Known rows, with every way that one mark hangs from another:
U{N T{Z{J}}}: [ 20 -38   9 -12  -2  -2  32   5  10  12  36  47 -35   9  11 -20  31 -11
  42  -8 -17  -9   4  -1 -61  31  26  26]
W{T{C Z{J}}}: [ 26 -29  14  20  42   8  32   4  18  18  80  38 -27  -6   2 -10   3  -3
  35 -42 -46  -7  29 -16  21  30  23   2]
T{C W Z{J{X}}}: [ 41 -29   9 -24  30   0  20   3  -3  15  60  26 -19 -15   9  -8   2  -2
  45 -42 -84 -20  -2 -14  10  20  24  17]
N{U{T{C Z}}}: [ 21 -19  40 -26  33 -30  54  26  19   7  45  40 -27 -23  18 -14  16   1
  31 -19   1   4  19 -40 -21  24  36  23]
X{E{W}}: [ 28 -47 -12  -4  10  -4  38 -49  -8  15  53  36 -65  24   8  29  26  10
  64 -13  48  -8  -5  -4   7  12  20   0]
E{W{T{C Z{J{A}}}}}: [ 56 -14  -2  22  30  10  14  -6  11  26  87  29 -33   3   2   3   9  -9
  18 -26 -50  -8   5  -9  16  36  20   1]
N{U{T}}: [ 25 -24  39 -14  12 -25  65 -14   8  -1  41  46 -38  -2  10  -9  36   6
  52 -13  35   0   0 -48 -27  26  39   9]
X{E J}: [  5 -54 -15 -14  18 -10  36 -40  -2  21  42  46 -74  15  -1  25  23  13
  77 -16  66   4  13 -24  -4 -27 -17  -9]
N{U}: [ 25 -26  41 -12  19 -22  71 -34  -1  10  55  39 -43  -6   2  -3  33   7
  61 -32  44  -4   3 -43   3  28  30   0]
X{J{Z{T{C}}}}: [ 28 -35 -10 -22  30   7  31 -38   9  22  40  39 -43   2  12  -3  12   5
 102 -24  14  -1  51 -39 -10  -1  -5 -14]
R{E T{C Z}}: [ 15 -32  16 -31  44  -5  37  12  16  22  66  39 -55  25  -2 -11  -3   8
  34 -10 -15   1  32 -41 -15  44  24  37]
Z{J{X} T{C W}}: [ 50 -40  15 -17  16   5  20 -26   2   6  41  29 -20  -2  18 -21   3  -3
  83 -35 -87 -26 -12  -6  -9  14  30   8]
N{U{T{C W Z}}}: [ 32 -16  38 -30  26 -27  43  30  27   5  41  39 -21 -22  27 -15  15  -4
  28 -32 -27  -7   6 -37 -19  27  43  27]
U{N T{C W Z{J}}}: [ 28 -27  12 -23   7  -6   7  18  27  13  34  42 -22  -4  27 -26  11 -20
  32 -22 -62 -25   6   9 -58  20  27  29]
E{W}: [ 42 -28   5  -4   8   8  38 -52  -6  12  56  33 -57  19   5  15  27   1
  74 -13  33 -21  -7 -23   6  34  38  -5]
T{W Z{J}}: [ 44 -34   3 -15   8  17  35  -5   9  13  53  35 -33   2   6  -1  17  -2
  44 -50 -59 -19   1 -30   6  43  37  20]
R{E{W{T}}}: [ 33 -30   0  23  15   3  37 -43   7  19  74  48 -51  47 -13   4  24   5
  61 -16  17 -14 -10 -31  32  58  29  14]
T{C Z}: [ 17 -31  16 -28  47  -9  40   3   8  18  61  27 -35 -19  17   4   4   1
  46 -29   0  -8  34 -25   5  30  29   5]
Z{J{A X} T}: [ 52 -44   6 -14  14   1  37 -36 -21   9  56  25 -27   8   5 -12  35   7
  62 -15 -47   0 -18 -19 -25  31  16  -5]
C{T{W Z{J{A}}}}: [ 54 -21   5 -19  25  12  25  -6   9   3  46  44 -11   7  14  -6  30   5
  16 -37 -66   1 -17 -30 -31  44  29  -3]
T{C W Z{J{A}}}: [ 48 -20   4 -28  31   1  14   4  15  20  66  22 -22 -18  17   0   3  -8
  13 -43 -81 -17  13 -24  -5  32  23  11]
A{J{X{E} Z{T}}}: [ 27 -59 -25 -20  11 -12  52 -45 -30  11  39  41 -51  21   2   4  36  20
  84  -7  31  14  17 -11   1  33  22   9]
C{T{W Z{J{X}}}}: [ 48 -29   9 -15  24  11  31  -7  -5  -3  40  48  -8  10   5 -13  30  10
  44 -37 -70  -4 -31 -20 -18  34  31   3]
R{E T{W}}: [ 31 -35  10 -23  16   5  36 -30  13  10  56  45 -60  48  -1  -9  20   8
  53 -20  -8 -14  -6 -47 -18  46  35  24]
X{J{A}}: [ 28 -29  -2 -22  24  -8  30 -43  -5  23  56  35 -58   6   0  15  33   3
  58 -10  46   1   7 -49 -18   0 -11 -23]
X{E{W{T{C}}} J{Z}}: [ 30 -33 -39  22  28   3  15 -43   4  31  66  46 -58  23  -2  21  15  10
  72 -23  31   7  34  -6  23 -24 -25 -15]
N{U{T{Z}}}: [ 25 -26  34 -21  18 -23  63  20  12   4  43  44 -32 -10  12 -11  34   5
  36 -20  16   9   6 -46 -21  37  39  23]
R{T{W Z{J}}}: [ 47 -30   8 -18  11  27  31   4  13  12  58  38 -49  20   6 -12  13  -3
  36 -40 -63 -11   3 -31 -25  34  39  22]
X{E{W{T{Z{J{A}}}}}}: [ 46 -40 -23  24  17   6  24 -14  -1  24  80  36 -48  20  -1  19  28   5
  16 -27 -19   9  -7   4  15  26   7   5]
T{C W Z{J{A X}}}: [ 51 -21   3 -31  36  -8  12   4  -7  19  69  18 -13 -20  12  -3  11  -2
  19 -37 -90 -13  -8 -18  -1  25  15   8]

Rows:
[ 44 -60  -9 -14  14  -6  36 -34 -23  11  52  28 -34  13   7  -1  34  15
  55 -14 -36  10 -18  -2 -23  13   2  -1] -> Z{J{A X{E}} T}
[ 35 -24   8  13  47   0  26   6  13  21  89  30 -22 -11   4  -6  11  -3
  13 -37 -51   0  25 -18  12  34  14  -6] -> W{T{C Z{J{A}}}}
[ 44 -35  -9 -28  16  -8  33 -37 -15  10  38  34 -33   6  13 -11  20   4
  84 -18 -17 -10  17 -20   1  42  38   6] -> A{J{X Z{T{C W}}}}
[ 54 -25  -7  -9   9  19  26  -3   5  25  73  40 -62  48 -20  -4  15   5
  15  -2 -50   4  -3 -40 -21  61  19  45] -> R{E{W} T{Z{J{A}}}}
[ 33 -33   6 -17  -9   2  19  10  18  10  31  47 -29  10  21 -21  31 -15
  37 -23 -47 -20 -11   2 -58  32  34  31] -> U{N T{W Z{J}}}
[ 41 -20   5  16  37   6  23  -4  14  23  78  32 -39   5  11   5   9  -7
  45 -29 -13 -12   8  -7  27  36  34   0] -> E{W{T{C Z}}}
[ 35 -27   8 -24  17   3  17  19  27   4  41  39 -25  -7  24 -10   2  -8
  33 -24 -71 -21  14 -27 -27  26  41  25] -> U{T{C W Z{J}}}
[ 34 -45 -32 -28  41 -24  44 -55 -50  18  73  22 -28   8   4  22  59  32
  45 -15  34  22   8 -15  -2  16 -13 -28] -> J{A X{E} Z}
[ 26 -33  13 -24  -3 -11  23 -25  13   6  28  44 -35  16  30 -15  42 -13
  59 -13  12 -27 -17   0 -61  24  37   4] -> U{N T{W}}
[ 31 -25  32 -10   8 -13  61  15  14   4  44  48 -33  -7   1 -16  26   3
  33 -21 -18   5   7 -46 -24  33  36  32] -> N{U{T{Z{J}}}}
[ 22 -37 -23  18  30  -2  10  -2  16  32  64  45 -65  12   3  21   6   0
  54 -23  15   6  12   1  21 -22 -17   4] -> X{E{W{T{C Z}}} J}
[ 45 -28 -16 -28  42 -14  46 -58 -48  17  75  19 -19   5   1  11  58  23
  53 -15  22  10   7 -35  -4  36   2 -33] -> J{A X Z}
[ 41 -41 -33  17  29  -3  38 -54 -38  17  76  35 -35  28  -4  17  49  24
  72 -24  23  11  -3   3  31  17   2 -17] -> J{X{E{W{T}}} Z}
[ 53 -37 -15 -32  36  -7  42 -45 -38  15  61  18 -13   7  14  -1  54  19
  69 -18  -5  15   6 -27 -16  43  10 -28] -> J{A X Z{T}}
[ 38 -16  35 -19  14 -17  39  25  29   5  43  43 -21 -20  16 -20   8  -6
  25 -34 -59  -9   8 -36 -20  22  38  34] -> N{U{T{C W Z{J}}}}
[ 36 -22  23 -29  32   4  23 -23  17  10  57  32 -51  11  22 -10   4  -4
  52 -28 -17 -23  12 -25 -29  10  39  -5] -> R{T{C W}}
[ 39 -38  20 -29  25   0  26 -22  24   8  37  28 -29  -3  38 -11   4  -8
  80 -39 -32 -26  10 -16 -10  26  45  -3] -> Z{T{C W}}
[ 15 -30  16 -18  13 -11  21  13  19  15  38  43 -30  -6  18 -23  11 -15
  36  -5 -31 -15  21   7 -61  17  20  26] -> U{N T{C Z{J}}}
[ 34 -42  19 -10  16  10  36 -30  17  10  43  35 -36  -2  15 -18  -4  -5
  80 -26 -46 -18  27 -17 -16  20  31   6] -> Z{J T{C}}
[ 26 -50  -9 -27  37 -33  39 -43 -41  15  68  22 -40   6   7  22  50  21
  38  -8  38  12 -21  -9  -9   7  -3 -20] -> J{A X{E}}
[ 60 -33  10 -26  23  -3  12 -25  -4  11  52  21 -14  -7  22 -17  13  -3
  54 -29 -93 -16 -18  -9 -22  19  19  -3] -> Z{J{A X} T{C W}}
[ 41 -30   2  19  32   9  38  -2   5  19  87  35 -28   5  -2  -3  30   0
  16 -39 -35   6   8 -25  11  48  19  -5] -> W{T{Z{J{A}}}}
[ 26 -46 -34 -28  36 -11  21 -34   1  28  48  32 -47   4  18  15  21  15
  65 -17  20  21  45 -19 -20 -18 -33 -19] -> X{E J{A Z{T{C}}}}
[ 35 -35   5 -19  -4  -6  17  10  -2  10  33  43 -21   9  16 -25  39 -10
  43 -17 -55 -17 -29   9 -55  26  26  29] -> U{N T{W Z{J{X}}}}
[ 40 -45  -7 -22  29   2  52 -47 -32  10  49  27 -22  12  11  -7  45  20
 101 -25   3   6  12 -23  -2  38  22 -16] -> J{X Z{T}}
[ 38 -27 -16 -29  36  -1  22 -36   3  27  50  30 -38  -1  16   2  21   6
  74 -18   9   8  44 -40 -22   4 -16 -24] -> X{J{A Z{T{C}}}}
[ 30 -42 -11   8  43 -15  25  -6 -19  21  74  29 -38   7   6  14  22  10
  47 -21  -5   5 -13  16  28   5   9   3] -> J{X{E{W{T{C Z}}}}}
[  8 -31  19 -30  26 -21  23  17  17  16  37  39 -30  -9  31 -16  21 -14
  40  -3   6 -11  20   7 -59  21  25  17] -> U{N T{C Z}}
[ 35 -14  33 -20  26 -26  45  24  17   9  56  37 -22 -24  10 -15  16  -1
   5 -15 -36   8  16 -41 -34  26  22  25] -> N{U{T{C Z{J{A}}}}}
[ 37 -31 -14 -24  24  11  21 -35  17  20  36  39 -38   5  19  -5  11   2
  99 -37 -11  -9  38 -34  -8   1   0 -13] -> X{J{Z{T{C W}}}}
